Each row was made from one walk, in order. Every step used is in the known rows, and no mark comes twice. Write each row's walk.
(in the rows, 128 means zero)
Known rows
A-R-D: 126, 139, 138, 110, 155, 148, 113, 133, 121, 144, 155, 127, 160, 133, 139, 115, 105, 111, 129, 105, 121, 167, 128, 125, 214, 92, 105, 138, 110, 127, 98, 155
Y-G: 125, 152, 137, 90, 94, 125, 158, 122, 129, 136, 131, 121, 125, 129, 136, 111, 125, 96, 112, 77, 151, 146, 125, 117, 156, 105, 146, 113, 116, 135, 114, 140
Q-R-D-F-W-T: 127, 128, 121, 96, 141, 91, 109, 131, 118, 136, 132, 122, 121, 121, 131, 137, 130, 143, 100, 146, 123, 118, 89, 127, 112, 146, 109, 152, 140, 133, 170, 173
R-M: 116, 110, 121, 155, 120, 149, 148, 106, 117, 138, 130, 131, 154, 150, 121, 119, 118, 110, 132, 99, 122, 166, 66, 124, 138, 101, 145, 132, 134, 124, 130, 123
B-Y: 140, 159, 141, 126, 138, 119, 147, 120, 126, 112, 126, 123, 141, 146, 140, 102, 125, 100, 124, 73, 130, 120, 141, 114, 180, 124, 172, 122, 116, 137, 161, 124
A-R-M: 124, 120, 126, 150, 134, 173, 131, 113, 128, 132, 154, 123, 163, 131, 128, 124, 97, 114, 155, 100, 117, 176, 93, 123, 167, 83, 132, 133, 128, 120, 103, 108
D-F-W-T-M-G-Y: 129, 123, 126, 128, 97, 125, 133, 148, 133, 85, 101, 116, 118, 122, 130, 171, 154, 146, 140, 164, 162, 122, 153, 118, 73, 181, 121, 113, 144, 112, 104, 82
M-R-D-F: 113, 116, 130, 135, 176, 108, 115, 123, 130, 135, 143, 121, 172, 127, 132, 93, 117, 144, 100, 114, 96, 98, 152, 148, 92, 121, 106, 128, 124, 132, 135, 180
F-W-T: 138, 139, 119, 102, 92, 119, 120, 134, 121, 139, 115, 129, 94, 133, 144, 136, 140, 120, 146, 103, 142, 154, 83, 113, 149, 130, 142, 136, 118, 116, 114, 126
D-F-W-T-M: 132, 105, 112, 127, 59, 82, 128, 136, 127, 110, 104, 138, 113, 117, 120, 162, 124, 148, 149, 145, 145, 128, 87, 133, 97, 144, 160, 138, 140, 97, 121, 81
R-A: 126, 130, 134, 129, 134, 142, 155, 117, 124, 127, 140, 104, 151, 151, 126, 102, 134, 105, 129, 101, 132, 147, 82, 110, 163, 126, 141, 147, 107, 114, 155, 174
F-W-T-M-G: 137, 131, 127, 119, 61, 132, 114, 158, 119, 124, 97, 142, 82, 141, 125, 159, 162, 134, 156, 146, 160, 141, 123, 116, 129, 171, 122, 121, 132, 112, 81, 55
W-T: 147, 128, 119, 96, 125, 108, 123, 117, 131, 127, 135, 138, 127, 147, 154, 112, 140, 105, 139, 99, 132, 150, 114, 123, 147, 102, 137, 126, 119, 108, 144, 128
T-M-G: 124, 115, 141, 135, 113, 133, 140, 140, 126, 121, 116, 145, 128, 151, 110, 137, 159, 123, 131, 113, 147, 125, 145, 118, 148, 156, 136, 112, 133, 125, 105, 60
G-M: 126, 121, 134, 142, 119, 111, 165, 118, 140, 125, 136, 154, 133, 127, 129, 134, 121, 92, 105, 124, 140, 139, 100, 111, 162, 113, 159, 125, 119, 138, 152, 127
R-D-F-W-T-Q: 122, 106, 116, 125, 124, 115, 111, 129, 117, 140, 112, 134, 87, 125, 139, 149, 122, 168, 139, 172, 132, 142, 100, 130, 110, 126, 142, 154, 145, 117, 113, 175
F-W-T-M-R-Q: 134, 137, 116, 142, 83, 135, 93, 141, 122, 142, 87, 145, 97, 117, 115, 140, 109, 158, 180, 144, 121, 123, 146, 168, 106, 126, 105, 131, 106, 102, 74, 77
D-F-W: 108, 109, 131, 137, 122, 107, 150, 124, 126, 125, 121, 120, 123, 118, 123, 140, 124, 148, 121, 91, 135, 116, 67, 106, 110, 149, 171, 142, 134, 135, 124, 148
M-G-Y: 120, 142, 145, 120, 176, 166, 149, 130, 132, 108, 130, 110, 144, 147, 143, 121, 165, 108, 115, 90, 148, 132, 165, 97, 142, 154, 115, 100, 123, 147, 120, 127
Y-G-M: 128, 151, 141, 110, 74, 115, 174, 123, 142, 127, 133, 145, 119, 114, 133, 133, 113, 81, 90, 128, 158, 146, 126, 116, 151, 103, 153, 110, 115, 140, 131, 139
Z-B: 122, 122, 130, 105, 138, 98, 140, 135, 110, 132, 140, 130, 152, 142, 115, 132, 122, 85, 135, 104, 138, 148, 98, 111, 170, 111, 141, 121, 141, 147, 143, 143
W-T-Q-R: 146, 120, 118, 110, 173, 129, 122, 105, 137, 132, 142, 131, 100, 131, 133, 128, 157, 124, 139, 114, 120, 116, 139, 115, 151, 117, 151, 126, 144, 140, 178, 115
M-R-D-F-W-T: 128, 132, 117, 115, 124, 105, 90, 142, 123, 141, 125, 118, 126, 117, 144, 114, 121, 159, 121, 145, 107, 117, 137, 148, 72, 135, 92, 138, 123, 116, 111, 176
T-W: 127, 116, 125, 138, 140, 135, 134, 121, 119, 145, 111, 144, 130, 130, 136, 125, 136, 125, 129, 63, 112, 138, 103, 120, 156, 139, 162, 124, 132, 149, 119, 117
Y-G-M-R: 130, 162, 138, 124, 92, 126, 155, 128, 153, 133, 140, 133, 127, 100, 132, 111, 117, 96, 95, 120, 130, 114, 176, 132, 113, 107, 129, 96, 107, 149, 119, 130
W-T-Q-R-D: 139, 127, 119, 104, 176, 127, 106, 115, 122, 148, 139, 135, 109, 138, 136, 124, 144, 126, 122, 146, 119, 131, 141, 132, 169, 110, 113, 138, 140, 137, 167, 150
A-R: 133, 133, 137, 118, 154, 149, 128, 122, 136, 130, 156, 124, 148, 125, 138, 121, 118, 112, 144, 75, 124, 145, 128, 110, 197, 98, 142, 126, 116, 128, 108, 118
B-Z: 130, 134, 135, 114, 148, 142, 153, 118, 129, 120, 127, 132, 139, 154, 153, 92, 135, 125, 101, 46, 131, 94, 114, 118, 129, 126, 142, 139, 116, 130, 120, 138
Q-R-D: 121, 133, 134, 106, 177, 117, 128, 123, 113, 145, 146, 126, 153, 140, 121, 110, 135, 106, 86, 98, 118, 125, 110, 122, 187, 127, 105, 137, 124, 155, 173, 160
W-T-M-G-Y: 145, 136, 127, 113, 115, 142, 129, 139, 134, 92, 115, 126, 137, 146, 140, 146, 167, 105, 142, 142, 158, 146, 191, 124, 130, 147, 107, 99, 129, 110, 115, 68
T-Q: 118, 109, 130, 144, 158, 144, 147, 110, 130, 140, 128, 135, 109, 137, 124, 128, 141, 130, 144, 92, 129, 131, 119, 111, 166, 115, 173, 126, 137, 139, 123, 123

Write each row's walk
133, 103, 118, 110, 190, 100, 111, 108, 131, 128, 145, 134, 122, 129, 134, 129, 136, 153, 111, 166, 113, 106, 139, 137, 112, 116, 128, 142, 156, 131, 188, 168 => W-T-Q-R-D-F
130, 116, 116, 113, 96, 80, 110, 140, 114, 124, 116, 133, 127, 115, 107, 159, 126, 148, 113, 172, 133, 119, 93, 142, 118, 151, 115, 150, 143, 120, 158, 114 => Q-R-D-F-W-T-M
116, 142, 138, 126, 110, 100, 144, 131, 145, 128, 144, 133, 148, 97, 134, 111, 94, 120, 69, 169, 125, 107, 177, 151, 77, 105, 107, 112, 120, 142, 129, 188 => Y-G-M-R-D-F
122, 138, 140, 149, 171, 218, 136, 126, 133, 106, 151, 99, 169, 137, 139, 133, 126, 114, 144, 119, 135, 170, 159, 110, 142, 121, 96, 107, 132, 136, 83, 108 => A-R-M-G-Y
119, 115, 125, 146, 153, 146, 145, 103, 120, 134, 144, 122, 157, 139, 107, 120, 130, 108, 111, 95, 113, 136, 75, 123, 140, 117, 135, 131, 140, 147, 174, 115 => Q-R-M
122, 122, 141, 148, 151, 200, 124, 128, 129, 129, 153, 123, 147, 146, 135, 125, 126, 126, 152, 120, 126, 160, 131, 114, 144, 114, 110, 121, 136, 128, 79, 99 => A-R-M-G
146, 121, 128, 111, 93, 121, 116, 140, 131, 115, 117, 151, 115, 155, 135, 134, 166, 119, 150, 142, 149, 138, 157, 128, 129, 142, 121, 111, 132, 103, 112, 54 => W-T-M-G
131, 112, 119, 134, 148, 132, 133, 116, 134, 118, 133, 91, 92, 117, 120, 144, 141, 162, 143, 168, 125, 102, 90, 109, 89, 159, 156, 159, 148, 123, 184, 172 => D-F-W-T-Q-R-A
136, 120, 114, 150, 72, 113, 118, 141, 134, 108, 116, 97, 134, 113, 113, 130, 127, 157, 158, 169, 119, 107, 119, 148, 54, 157, 121, 142, 120, 86, 130, 120 => D-F-W-T-M-R-A
143, 128, 116, 136, 118, 124, 94, 122, 132, 131, 108, 153, 129, 130, 125, 117, 109, 144, 172, 138, 111, 118, 175, 178, 108, 99, 102, 120, 106, 94, 104, 76 => W-T-M-R-Q
116, 120, 132, 127, 193, 139, 129, 116, 116, 151, 139, 127, 122, 134, 113, 125, 141, 129, 106, 118, 116, 120, 122, 122, 189, 125, 128, 138, 138, 162, 161, 154 => T-Q-R-D
136, 115, 111, 143, 80, 94, 109, 140, 138, 115, 111, 126, 122, 104, 118, 143, 128, 162, 150, 138, 118, 100, 139, 148, 61, 149, 133, 123, 135, 104, 109, 78 => D-F-W-T-M-R
124, 132, 142, 126, 170, 161, 119, 115, 129, 138, 140, 139, 139, 129, 136, 123, 86, 131, 163, 97, 122, 144, 132, 133, 189, 83, 129, 138, 104, 119, 90, 135 => A-R-Q
105, 114, 125, 158, 98, 107, 116, 149, 115, 133, 108, 121, 145, 106, 96, 139, 109, 167, 118, 142, 114, 106, 121, 153, 99, 156, 111, 136, 128, 127, 93, 116 => T-M-R-D-F-W
128, 140, 133, 143, 152, 156, 135, 123, 133, 133, 145, 92, 161, 137, 126, 80, 138, 116, 131, 94, 104, 117, 131, 127, 127, 132, 114, 129, 101, 122, 144, 167 => M-R-A
120, 130, 137, 163, 157, 135, 133, 117, 143, 140, 128, 158, 131, 117, 125, 115, 95, 129, 128, 140, 109, 107, 157, 149, 117, 102, 120, 120, 101, 136, 121, 139 => G-M-R-Q
106, 124, 132, 161, 124, 104, 130, 144, 132, 136, 127, 136, 133, 97, 119, 135, 101, 149, 86, 168, 114, 105, 121, 136, 88, 145, 114, 136, 124, 147, 121, 176 => G-M-R-D-F-W
138, 109, 112, 128, 114, 82, 95, 134, 133, 122, 129, 138, 163, 123, 128, 115, 118, 146, 127, 166, 105, 113, 171, 175, 77, 115, 93, 126, 129, 94, 131, 117 => W-T-M-R-D-F
129, 131, 133, 154, 142, 122, 143, 123, 151, 133, 142, 141, 142, 113, 127, 113, 125, 107, 107, 117, 111, 109, 153, 127, 122, 118, 133, 109, 111, 146, 141, 121 => G-M-R
146, 201, 149, 119, 81, 119, 157, 155, 132, 103, 144, 93, 146, 111, 118, 112, 90, 58, 113, 187, 141, 116, 194, 130, 125, 118, 121, 108, 116, 152, 170, 180 => Z-B-Y-G-M-R-A
116, 134, 136, 147, 190, 189, 151, 117, 127, 109, 143, 101, 162, 145, 119, 127, 158, 110, 105, 112, 130, 131, 146, 108, 117, 156, 99, 105, 148, 163, 158, 115 => Q-R-M-G-Y
124, 112, 128, 118, 77, 102, 106, 160, 112, 121, 100, 144, 106, 139, 126, 159, 141, 159, 132, 192, 152, 135, 126, 137, 92, 167, 103, 138, 144, 104, 91, 112 => R-D-F-W-T-M-G
132, 137, 119, 109, 142, 137, 104, 134, 111, 156, 119, 126, 76, 124, 127, 147, 143, 142, 129, 149, 128, 139, 108, 122, 166, 139, 114, 148, 139, 146, 138, 149 => F-W-T-Q-R-D
124, 118, 113, 138, 144, 126, 90, 135, 127, 147, 118, 122, 95, 110, 138, 128, 125, 183, 142, 166, 105, 112, 152, 147, 70, 132, 115, 138, 141, 123, 101, 168 => M-R-D-F-W-T-Q
140, 196, 153, 135, 108, 137, 144, 124, 145, 118, 115, 140, 112, 107, 138, 105, 74, 110, 114, 147, 129, 94, 225, 155, 121, 99, 132, 105, 94, 147, 126, 140 => B-Y-G-M-R-Q
126, 110, 115, 121, 56, 78, 114, 146, 112, 125, 102, 140, 126, 124, 120, 159, 113, 149, 134, 174, 142, 150, 89, 146, 116, 137, 124, 150, 133, 94, 113, 125 => R-D-F-W-T-M
128, 120, 122, 146, 140, 188, 113, 128, 120, 143, 119, 124, 64, 137, 120, 155, 163, 154, 152, 164, 131, 132, 116, 110, 95, 162, 121, 128, 166, 149, 120, 94 => F-W-T-Q-R-M-G
131, 106, 117, 126, 156, 113, 125, 115, 137, 124, 129, 120, 80, 108, 125, 154, 146, 165, 135, 139, 125, 94, 105, 111, 93, 150, 169, 140, 162, 141, 163, 127 => D-F-W-T-Q-R
